Each row was made from one small tree. Brackets hold a mark, then the marks that hang from it, in alphabetical order. Every link used is in the known rows. Write each row's tree.
Known rows:
[Y [T [Q [K F]]]]: [ 0.67  0.46 -1.63  0.25 -1.66  1.67 -0.04  0.64  2.23  0.76  1.32  3.44
  0.76  1.33 -0.44  1.28 -0.90  0.40 -0.26  1.27 -1.23]
[Y [T M [Q K] U]]: [-0.55  0.95 -2.24  0.22 -1.65  0.66  0.67  0.18  2.35  0.93  2.34  1.96
  0.86  0.71 -0.06  1.48 -0.04 -0.22  0.06  1.32 -0.02]
[F [T D M Q]]: [-0.23  1.03 -1.66 -1.67 -1.49  1.96  0.92  0.08  2.00 -0.13  1.77  0.77
  1.09  0.17  0.22 -0.09  0.93 -1.61  0.73  1.55  0.61]
[T D M Q U]: [-0.53  0.59 -0.78 -1.50 -0.63  0.69  1.22 -0.16  1.60 -0.72  2.22 -0.52
  1.22  0.23  0.09  1.05  1.09 -1.87  0.65  2.22  0.98]
[Q [K [F [T D]]]]: [ 0.52  0.59 -0.72 -1.54 -1.18  2.76  0.25  0.25  1.93 -0.73  0.90  1.61
  0.21  1.01 -0.42 -0.72 -0.17  0.00  1.49  0.30  0.02]
[K F [Q [T D]]]: [ 0.12 -1.64 -0.56 -1.22 -0.89  1.57 -0.47  0.12  0.53 -0.79  0.11  1.23
  0.40  1.70 -0.56  0.58 -0.21 -2.36  0.56  0.79 -0.38]
[M [T Y]]: [ 0.37  0.24 -2.07 -0.82 -1.35  2.29  0.70 -0.45  1.49  0.88  2.83  0.54
  2.21 -0.15 -0.10  0.48 -0.21 -0.38  0.54  0.90 -0.07]
[T D M Q U Y]: [ 0.08  0.85 -0.94 -1.61 -0.20  1.01  1.61 -0.03  2.11 -1.07  2.70 -1.08
  2.19  0.32  0.11  1.61  0.86 -1.72  0.33  2.57  1.17]
[M [T D Q Y]]: [ 0.26  0.94 -1.92 -1.30 -0.79  2.05  0.81 -0.08  1.38 -0.07  2.60  0.07
  1.51  0.59 -0.23  0.75 -0.60 -1.16 -0.20  2.32  0.44]
[Q [K [F [T D Y]]]]: [ 1.18  0.80 -0.80 -1.69 -0.66  3.01  0.64  0.42  2.35 -1.08  1.37  1.09
  1.21  1.01 -0.36 -0.21 -0.46  0.03  1.19  0.64  0.21]
[M [T D]]: [-0.26 -0.10 -1.57 -1.21 -1.27  2.17  0.08 -0.83  0.73  0.40  1.69  0.24
  0.37  0.22 -0.29 -0.47 -0.46 -1.14  1.15  0.85  0.23]
[T Y]: [ 0.68 -0.52 -0.90 -0.58 -0.98  2.50  1.50 -0.76  1.56  0.43  2.58  0.90
  3.16  0.33 -0.44  0.83  0.55 -0.31  0.49  1.00  0.06]
[F [T D Q]]: [-0.12  0.75 -1.08 -1.55 -1.30  2.20  1.42 -0.15  1.68 -0.03  2.39  1.48
  1.60  0.59 -0.45 -0.24  0.55 -0.99  0.12  2.08  0.37]
[K [F [T Q Y]]]: [ 1.26  1.31 -1.07 -1.62 -1.08  2.07  1.31  1.07  3.04 -0.39  2.60  1.57
  3.13  0.07  0.16  1.04  0.60 -0.23 -0.12  2.13 -0.60]
[T [Q K]]: [-0.11  0.36 -1.46  0.43 -1.76  2.32  1.50 -0.27  1.16  0.52  2.34  2.45
  1.47  1.66 -0.48  0.75  0.51  0.57 -0.25  1.10  0.34]
[Q K [T D M Y]]: [-0.09 -0.16 -1.93  0.05 -1.27  2.82  0.20 -0.10  0.46 -0.40  0.84  0.49
  0.08  2.13 -0.48  0.57 -0.24 -0.83  1.01 -0.59  0.82]
[Y [T D Q U]]: [-0.46  0.11 -0.81 -0.87 -0.59  0.64  1.02 -0.28  1.86  0.36  2.47  1.22
  1.35  0.63 -0.84  1.08 -0.50 -1.26 -0.32  2.93 -0.23]
[Q K T]: [-0.56 -0.60 -1.58  0.94 -2.19  2.72  0.67 -0.40  0.19  0.86  1.54  2.50
  0.46  2.12 -0.89  0.27  0.15  0.62  0.41 -0.74 -0.22]
[Y [T M U]]: [-0.40 -0.24 -1.53 -0.60 -1.36  0.61  0.33 -0.43  2.30  1.16  2.08  0.93
  1.52 -0.60 -0.04  1.05  0.24 -1.09  1.13  0.94 -0.48]
[Y [T Q U]]: [-0.41  0.22 -1.21 -0.34 -1.22  0.49  1.29 -0.12  2.23  1.15  3.08  2.00
  2.19  0.23 -0.55  1.49 -0.01 -0.52 -0.60  2.63 -0.69]
[Y [T M Q U]]: [-0.45  0.53 -1.80 -0.43 -1.44  0.18  0.70  0.10  2.53  1.05  2.58  1.26
  1.74 -0.19  0.15  1.67  0.36 -1.11  0.08  2.07 -0.43]
[U [T M]]: [-0.32 -1.03 -1.53 -0.34 -2.37  1.81  0.46 -0.60  0.65  1.63  1.05  1.43
  1.10  0.73  0.30  0.28  0.62 -1.04  1.25  0.11  0.32]
[Q [T U]]: [-0.94 -0.55 -0.66 -0.16 -1.46  1.29  1.15 -0.34  0.69  0.50  2.55  0.96
  1.54  0.85 -0.70  0.77  0.96 -0.30  0.38  0.67 -0.25]
[K [Q [T D U]]]: [-1.03 -1.43 -0.54 -1.05 -0.66  0.85  0.80 -0.58  0.34 -0.42  1.69  0.49
  0.97  1.60 -0.82  0.58  0.35 -2.26  0.24  1.44  0.56]
[K F [Q T]]: [ 0.15 -1.54 -0.95 -0.63 -1.48  1.44 -0.18  0.24  0.98  0.00  0.73  1.97
  1.27  1.37 -0.28  0.99  0.28 -1.55  0.30  0.46 -0.83]
[F K]: [-0.26  0.01 -0.32 -0.26 -1.41  2.09  0.75 -0.65  0.79  0.56  3.72  1.94
  2.57 -0.11 -0.46  0.28  1.30  0.86  1.32  0.71 -0.46]

Which tree is each row?
[ 0.16 -0.17 -0.09 -2.94 -0.26  0.78  0.65  0.17  2.46 -1.21  1.58  0.40
  1.59  0.07 -0.01 -0.03  0.52 -2.05  1.06  2.06  0.32] => [K [F [T D U]] Q]
[ 0.27 -0.26 -1.27 -0.25 -1.71  2.02  1.78 -0.11  0.93  1.29  2.40  1.96
  2.75  1.59 -0.25  1.16  0.07 -0.35 -0.71  2.12  0.23] => [U [T Q Y]]
[ 0.02 -0.32 -1.34 -0.48 -1.10  1.61  0.43 -0.42  1.44  0.76  1.71  2.08
  1.13  0.97 -0.83  0.66 -0.85 -1.38 -0.28  2.27 -0.54] => [Y [T D Q]]
[-0.25  2.39 -0.59 -1.43 -0.79  1.22  2.12  0.63  2.56 -0.18  5.77  1.35
  4.06 -0.51 -0.16  0.93  1.73  1.07  0.07  2.83 -0.03] => [F K [T Q U Y]]
[ 0.12  0.99 -1.31 -1.01 -0.83  0.93  1.84  0.19  2.46 -0.24  3.21 -0.16
  3.05 -0.09  0.35  1.98  1.39 -0.97  0.08  2.24  0.73] => [T M Q U Y]
[ 0.01 -0.55 -1.47 -0.68 -1.06  2.38  0.26 -0.18  0.66 -0.30  1.04 -0.18
  0.98  1.21 -0.39  0.76  0.25 -1.78  0.98  0.16  0.40] => [Q [T D M Y]]
[-0.76  1.11 -1.37 -1.56 -0.85  0.81  0.91 -0.11  1.32 -0.20  2.95 -0.22
  0.78  0.17 -0.17  0.58 -0.02 -1.14  0.09  2.62  0.54] => [M [T D Q U]]
[ 0.68  0.30 -1.25 -0.41 -1.05  1.82 -0.29  0.47  1.89 -0.10  0.78  2.70
 -0.13  1.73 -0.70  0.85 -1.47 -0.39  0.00  1.63 -0.80] => [Y [T D [Q [K F]]]]
[ 0.60  1.04 -0.95 -1.50 -1.68  1.82  0.97  0.80  2.69 -0.03  2.14  2.10
  2.13 -0.04  0.09  0.55  0.84 -0.24  0.21  1.79 -0.80] => [K [F [T Q]]]
[ 1.16  1.66 -1.67 -1.78 -1.35  1.79  0.78  1.30  3.37 -0.43  2.02  0.93
  2.65 -0.38  0.77  1.21  1.03 -0.88  0.51  1.67 -0.28] => [K [F [T M Q Y]]]
[ 0.45  0.65 -1.54  0.27 -1.25  2.63  1.84 -0.07  1.54  0.28  2.77  1.94
  2.43  1.66 -0.49  1.25  0.26  0.55 -0.57  1.41  0.47] => [T [Q K] Y]
[-0.62 -0.69 -1.20  0.31 -1.54  2.86  0.39 -0.55 -0.20  0.08  0.99  1.69
 -0.40  2.51 -1.18 -0.15 -0.38 -0.16  0.68 -0.43  0.27] => [Q K [T D]]
[-0.71  1.54 -0.98 -1.33 -0.98  1.66  1.93  0.10  1.93 -0.55  2.95  1.27
  0.93  1.21 -0.56 -0.02  0.44  0.02  0.15  2.01  0.98] => [F [T D [Q K] U]]
[-0.29  0.64 -1.84 -1.09 -1.38  1.79  0.41 -0.28  0.88  0.23  2.20  0.61
  0.55  0.51 -0.22  0.24 -0.34 -1.22  0.07  1.99  0.26] => [M [T D Q]]
[ 0.18  1.34 -0.02 -2.53 -0.50  0.96  1.19  0.78  2.68 -1.22  2.34  0.46
  1.49  0.06 -0.12  0.47  0.71 -0.96  0.42  2.82 -0.09] => [K [F [T D Q U]]]
[ 0.27  1.18 -0.83 -1.09 -1.19  2.56  1.30 -0.10  1.91  0.47  4.53  1.84
  3.70 -0.52 -0.28 -0.10  1.24  1.08  1.14  1.09 -0.35] => [F K [T Y]]
[ 1.23  1.17 -0.67 -2.26 -0.49  2.22  1.02  0.84  2.65 -1.13  2.01  0.80
  2.24  0.45 -0.20  0.63  0.15 -0.96  0.21  2.45 -0.15] => [K [F [T D Q Y]]]
[-0.47 -0.25 -0.59 -1.57 -0.60  1.12  0.84 -0.75  1.48 -0.58  1.84 -0.92
  1.03 -0.11 -0.02  0.52  0.98 -1.77  1.67  1.11  0.97] => [T D M U]
[-0.48  1.96 -1.65 -0.96 -2.06  1.60  0.75  0.54  1.99  0.37  3.89  2.01
  2.40 -0.62  0.46  0.27  1.99  0.35  1.05  1.26 -0.16] => [F K [T M Q]]
[-0.13  1.33 -1.44 -1.70 -0.30  1.05  1.31  0.05  1.74 -0.54  3.39 -0.81
  1.73  0.22 -0.14  1.17 -0.23 -1.14 -0.23  3.00  0.77] => [M [T D Q U Y]]
[ 0.48  0.41 -1.39 -1.16 -0.69  1.99  1.00 -0.09  1.64 -0.63  1.88 -0.18
  2.00  0.64  0.08  1.25  0.51 -1.79  0.36  1.94  0.86] => [T D M Q Y]
[ 0.51  0.96 -1.69 -1.16 -2.01  2.33 -0.05  0.63  2.60 -0.01  0.98  1.69
  0.54  0.19  0.49 -0.05  0.68  0.16  1.85 -0.59 -0.15] => [Q [K [F [T M]]]]
[ 0.16  0.08 -0.62 -1.77 -0.12  1.37  1.21 -0.52  1.88 -0.88  2.16 -1.42
  2.04 -0.11 -0.05  0.95  0.77 -1.67  1.37  1.48  1.18] => [T D M U Y]
[ 0.19  0.00 -1.27 -0.22 -1.28  2.59  1.52 -0.16  0.39  0.39  1.61  1.92
  1.00  2.88 -0.65  0.64 -0.80 -0.19 -0.45  1.72  1.04] => [U [T D [Q K] Y]]
[-0.06  0.70 -1.65 -1.24 -0.86  1.29  1.10 -0.30  1.97  0.47  3.59 -0.33
  2.40 -0.53 -0.06  0.84  0.16 -0.32  0.52  1.50  0.23] => [M [T U Y]]
[ 0.10  0.77 -1.71 -1.48 -1.19  1.66  0.51  0.16  2.23  0.13  3.64  1.40
  3.45 -0.54  0.46  0.32  1.49 -0.71  1.38  0.99  0.39] => [F [K Q] [T M Y]]
[-0.09  0.59 -1.23 -1.86 -0.25  1.46  0.87 -0.53  1.50 -0.32  2.93 -1.11
  1.57 -0.11 -0.29  0.44 -0.41 -1.09  0.85  1.92  0.74] => [M [T D U Y]]
[ 0.55  0.11 -0.72 -0.98 -0.47  2.28  1.59 -0.37  1.33 -0.50  2.44  0.54
  2.49  1.08 -0.59  1.04  0.18 -1.17 -0.29  2.49  0.53] => [T D Q Y]
[-0.05  0.05 -1.92 -0.58 -1.35  1.40 -0.10 -0.18  1.75  0.61  1.12  1.38
  0.63  0.50 -0.21  0.87 -0.48 -2.01  0.37  1.73 -0.20] => [Y [T D M Q]]
[-0.43  0.42 -1.84  0.14 -1.35  1.72  0.96  0.17  1.25 -0.04  2.28  0.39
  1.20  1.37 -0.24  1.31  0.69  0.06  0.71 -0.28  0.61] => [Q K [T M U Y]]
[-0.94 -0.89 -0.95  0.07 -1.67  1.59  0.16 -0.29 -0.11  0.59  3.06  2.54
  1.98  1.16 -0.57  0.55  1.03 -0.29  0.53  0.49 -0.49] => [F [K [Q T]]]
[-0.39 -0.36 -1.41 -0.82 -1.83  1.57  0.58 -0.19  0.38  0.65  0.88  1.07
  0.43  1.49  0.12  0.48  0.23 -1.83  0.52  1.54  0.79] => [U [T D M Q]]
